Known rows, with every step that occurs
J-C: [ 1.913 -0.518  2.529  1.915 -1.516 -0.883 -1.151  2.054  1.288 -0.520
 -1.885  3.048  1.500  0.592  0.741 -0.451  2.242  0.917  2.067 -0.306]
Y-P-S-C-L: [ 3.835  3.332  2.179  1.824 -0.796 -2.090 -0.430  5.999  7.331 -1.714
 -0.786  3.555  0.548 -4.475  3.828  0.349  1.855  1.656  0.446  0.027]
P-K-N-L: [ 0.133  0.216  2.453 -0.514 -1.764 -0.704 -2.434  1.929  0.672 -0.656
 -1.279  1.494  0.652 -4.751  1.801 -6.123 -1.448 -0.772  1.559  0.806]
S-C-L-Z-K-N-Y-P: [-3.372  2.082  2.922  3.783 -1.998 -1.920  0.284  6.168  5.221  1.342
 -1.623  0.277  0.352 -6.082  2.612 -5.800 -3.556 -0.313 -2.883  3.855]
Z-K: [-0.950  0.539  2.120  2.607 -1.722 -0.639 -0.471  1.303  2.903  0.149
 -1.777 -0.858  0.810 -1.273  0.766 -4.220 -0.301 -0.398 -1.115 -0.874]
K-Z: [-0.514  0.760  1.991  0.828 -0.252 -0.246 -2.514  0.708  2.999  0.492
 -0.893 -1.314  1.682 -1.525  0.852 -2.118  0.023 -0.032 -0.640  0.768]
C-L-P: [ 1.491  1.802  0.459  0.700 -0.690  1.107  0.706  4.996  2.370 -1.211
 -1.558  1.480  2.008 -1.419  0.647 -0.550 -0.969  0.963  0.127  0.213]
S-C: [ 2.663  1.946  0.985  0.625 -0.384 -0.720 -1.623  2.299  4.022 -1.219
  0.084  1.487  0.781 -2.180  2.975 -2.877  1.753  0.439 -0.120  0.350]
Y-C: [ 0.971  2.442  2.385  3.088 -3.152 -0.100 -2.389  2.271  3.391 -0.437
 -2.439  1.120  1.346 -1.127  1.734 -0.180  0.982 -0.190  1.195  0.708]
J-C-L-Z: [ 0.892  1.576  2.546  1.208 -1.242 -0.011  0.867  4.370 -0.214  0.262
 -2.486  1.893  0.801 -0.064  1.483 -1.644 -0.546  1.986  0.739  1.364]
Z-K-N-Y-P-S: [-2.741 -1.492  2.681  5.770 -2.884 -3.453 -0.419  3.793  6.410  1.393
 -1.390  0.347  0.392 -4.750  0.737 -0.749 -0.812 -1.778 -0.570  1.374]
N-L: [ 1.277  0.576  1.306  1.371 -1.944 -1.499 -1.047  1.019  1.386 -0.551
 -1.387  1.556  0.688 -0.434  0.115 -4.181  0.698 -0.145  1.930 -0.201]
S-C-L-N-Y-P: [ 0.167  3.879  0.871  2.748  0.057 -1.713  0.700  7.962  6.545 -0.367
 -1.558  4.083  0.151 -3.346  2.558 -2.472 -0.431  1.283  0.177  0.975]
K-N-Y-P-S-C: [ 0.865 -0.085  1.551  3.931 -1.574 -3.363 -1.443  4.705  7.576  0.043
  0.164  2.584  0.185 -5.626  3.027  0.744  1.438 -0.970  0.230  2.400]
L-N-Y-P-K: [-1.348  1.923  2.577  2.982 -0.132  0.175  1.794  6.862  6.309  0.819
 -2.793  3.942  0.114 -4.804  0.151 -0.502  1.292 -0.876 -1.311 -0.053]
N-Y-P-S-C-L-Z-K: [-0.940  2.543  3.150  4.587 -2.359 -1.983  2.234  7.202  7.441  1.434
 -1.394  1.583  0.082 -5.379  2.814 -2.619  0.864  0.290 -3.561  1.382]
P-K: [ 0.390  1.527  2.566 -0.131 -0.524  1.222 -0.478  2.456  3.575 -0.500
 -1.593  1.556  0.615 -3.686  1.998 -1.979  1.436 -0.279 -1.431 -0.544]
C-L-N: [ 0.529  3.295 -0.067  0.429  0.314 -0.743  0.123  5.141  1.554 -0.490
 -2.481  0.211 -0.294 -0.704  1.904 -3.461 -3.120  1.915  1.653 -0.486]
S-C-L-N-Y: [ 0.045  3.916 -0.795  0.881  0.017 -1.173  0.140  6.362  4.207 -0.023
 -0.952  2.375 -0.246 -2.124  4.028 -4.947 -1.258  1.796  0.258  0.909]
N-Y-P-K-Z: [-3.078  1.192  4.618  2.237 -0.943  0.836 -0.653  3.646  7.716  1.453
 -1.661  2.738  2.025 -5.615  0.428 -0.589  2.646 -1.233 -3.491  1.427]

Rows
[-1.154 -0.868  2.081  2.189 -2.870 -2.767 -2.546  0.918  0.326  0.215
 -1.506 -1.099  0.888 -2.394  0.606 -8.475 -3.227 -0.892  1.639  0.467]	Z-K-N-L
[-1.554  1.816  0.784  3.312 -3.759  0.424 -1.565  6.031  3.052  0.016
 -2.106  1.756  2.343 -3.053  2.025 -0.632 -2.852 -0.299  1.456  3.724]	K-N-Y-C-L-P
[ 5.710  0.431  0.363  1.447 -0.537 -0.521 -0.011  5.187  4.511 -1.646
  0.801  2.282  1.635 -3.562  2.248  0.895  3.513  0.176 -0.191 -0.882]	L-P-S-C
[-1.396  1.202  2.240  3.880 -2.487 -3.561 -1.080  6.271  7.518  0.219
 -0.736  1.875  0.562 -6.522  4.174 -3.891 -1.532  0.306 -0.819  1.867]	Z-K-N-Y-P-S-C-L
[-2.449  1.650  3.575  2.264  0.347  0.402  0.181  5.862  6.363  1.549
 -2.276  2.427  1.217 -5.462  0.039 -1.390  1.000 -0.762 -2.250  0.497]	L-N-Y-P-K-Z
[-3.616  0.333  2.880  5.203 -2.821 -2.577  1.304  6.072  4.926  2.365
 -2.276 -0.929 -0.375 -5.601  1.344 -1.917 -3.647 -0.642 -2.013  3.010]	C-L-Z-K-N-Y-P-S
[-2.038  2.940  0.846  3.549 -0.487 -1.389  1.641  7.131  5.480  0.648
 -2.893  2.885 -0.159 -1.989  0.440 -0.847 -1.712  0.811  0.644  0.893]	C-L-N-Y-P
[-0.592  1.300  3.500 -0.764 -0.179  1.451 -2.135  1.730  3.743  0.378
 -1.093  0.003  1.825 -4.380  1.853 -2.838  1.127 -0.120 -2.347  0.148]	P-K-Z
[ 1.762  0.300  3.420 -0.558 -1.134  1.629 -1.011  3.463  1.823 -0.312
 -0.770  2.227  3.505 -4.619 -0.559 -4.315  1.764 -0.845 -0.986 -0.575]	N-L-P-K-Z
[-5.433  1.033  2.928  4.751 -2.553 -1.403  1.043  5.367  3.955  2.180
 -2.825 -0.826  0.162 -4.729  0.481 -4.020 -4.801 -0.738 -2.490  3.801]	C-L-Z-K-N-Y-P
[ 3.727  2.965  0.312 -0.045 -0.149  0.921 -0.163  5.803  3.490 -2.055
 -0.114  2.646  2.083 -2.949  2.790 -2.308  0.450  1.398 -0.279  0.333]	S-C-L-P
[-0.777  0.519  2.740  2.862 -2.637 -1.152  0.918  1.691  0.049  1.388
 -2.151 -1.134  0.378 -1.431 -0.836 -7.443 -1.044 -0.785 -1.026  0.069]	N-L-Z-K
[-2.503  2.684  3.212  3.149 -3.960 -0.562 -1.904  4.277  0.676  1.021
 -3.351 -2.726  0.642 -3.817  2.949 -5.657 -5.951  0.041 -0.437  3.079]	Y-C-L-Z-K-N
[ 2.373  1.521  0.846  4.135 -0.323 -2.948  0.865  7.143  7.582  0.242
 -0.660  3.584 -0.337 -4.046  2.085  0.883  2.897  0.032  0.276 -0.256]	L-N-Y-P-S-C
[ 3.598  3.105  0.556  0.069 -0.840 -1.670 -0.927  4.458  4.895 -1.503
  0.038  1.685  0.163 -3.064  5.164 -2.259  1.010  2.064  0.479 -0.197]	P-S-C-L
[ 1.031  0.832  2.075  4.499 -1.493 -2.712  1.597  8.625  4.698  0.275
 -2.779  5.559  0.332 -1.486  1.128  1.859  1.197  1.789  2.704 -0.308]	J-C-L-N-Y-P-S
[ 0.400  0.135  4.074  1.094 -1.633 -1.254 -1.664  3.591  3.328 -0.841
 -2.155  3.228  0.942 -6.157  0.318 -3.791 -0.561 -1.307  1.474  0.944]	Y-P-K-N-L
[ 0.797  1.725  1.529  1.418 -1.558 -2.402 -0.920  4.930  2.030  0.559
 -0.449 -2.380 -0.340 -5.630  4.912 -6.268 -3.839  0.977 -1.280  1.749]	P-S-C-L-Z-K-N
[-1.816  1.329  1.071  2.759 -2.330 -2.540 -0.143  5.376  3.628  1.903
 -0.287 -1.538 -0.568 -5.505  4.769 -6.186 -3.167  0.354 -2.286  2.970]	P-S-C-L-Z-K-N-Y
[-3.086  1.215  1.698  4.255 -4.660  0.059 -1.442  6.084  3.157  0.480
 -2.540  0.636  2.734 -3.666  1.922 -3.837 -3.717 -0.451 -0.232  2.774]	Z-K-N-Y-C-L-P
[-0.661  2.056  3.845  2.395 -0.880 -0.050  1.788  8.773  4.476  0.082
 -3.653  7.037  1.001 -3.484  1.461 -1.126  0.807  1.431  0.673 -0.004]	J-C-L-N-Y-P-K
[-2.296  3.683  1.561  3.289 -4.125  0.084 -1.237  4.119  4.790  0.465
 -2.698  2.350  1.095 -1.163  3.028 -1.171 -0.349  0.692  0.642  2.247]	N-Y-C-L
[-0.040  0.545  2.868 -0.084 -1.516 -0.330 -0.844  2.936 -0.599  0.779
 -1.739 -0.076 -0.019 -5.285  1.110 -6.091 -2.306 -1.210 -0.060  2.049]	P-K-N-L-Z
[ 2.838  0.357  1.709  1.041 -1.343  0.885  0.405  5.762  0.582 -1.629
 -1.862  4.359  2.922 -0.076  0.571 -0.165  0.752  1.811  1.978 -0.115]	J-C-L-P
[-2.099  1.255  3.673  2.908 -1.559  0.764  1.166  4.474  7.495  0.564
 -2.108  4.175  0.845 -4.894  0.263  0.530  2.897 -1.380 -2.402  0.854]	N-Y-P-K
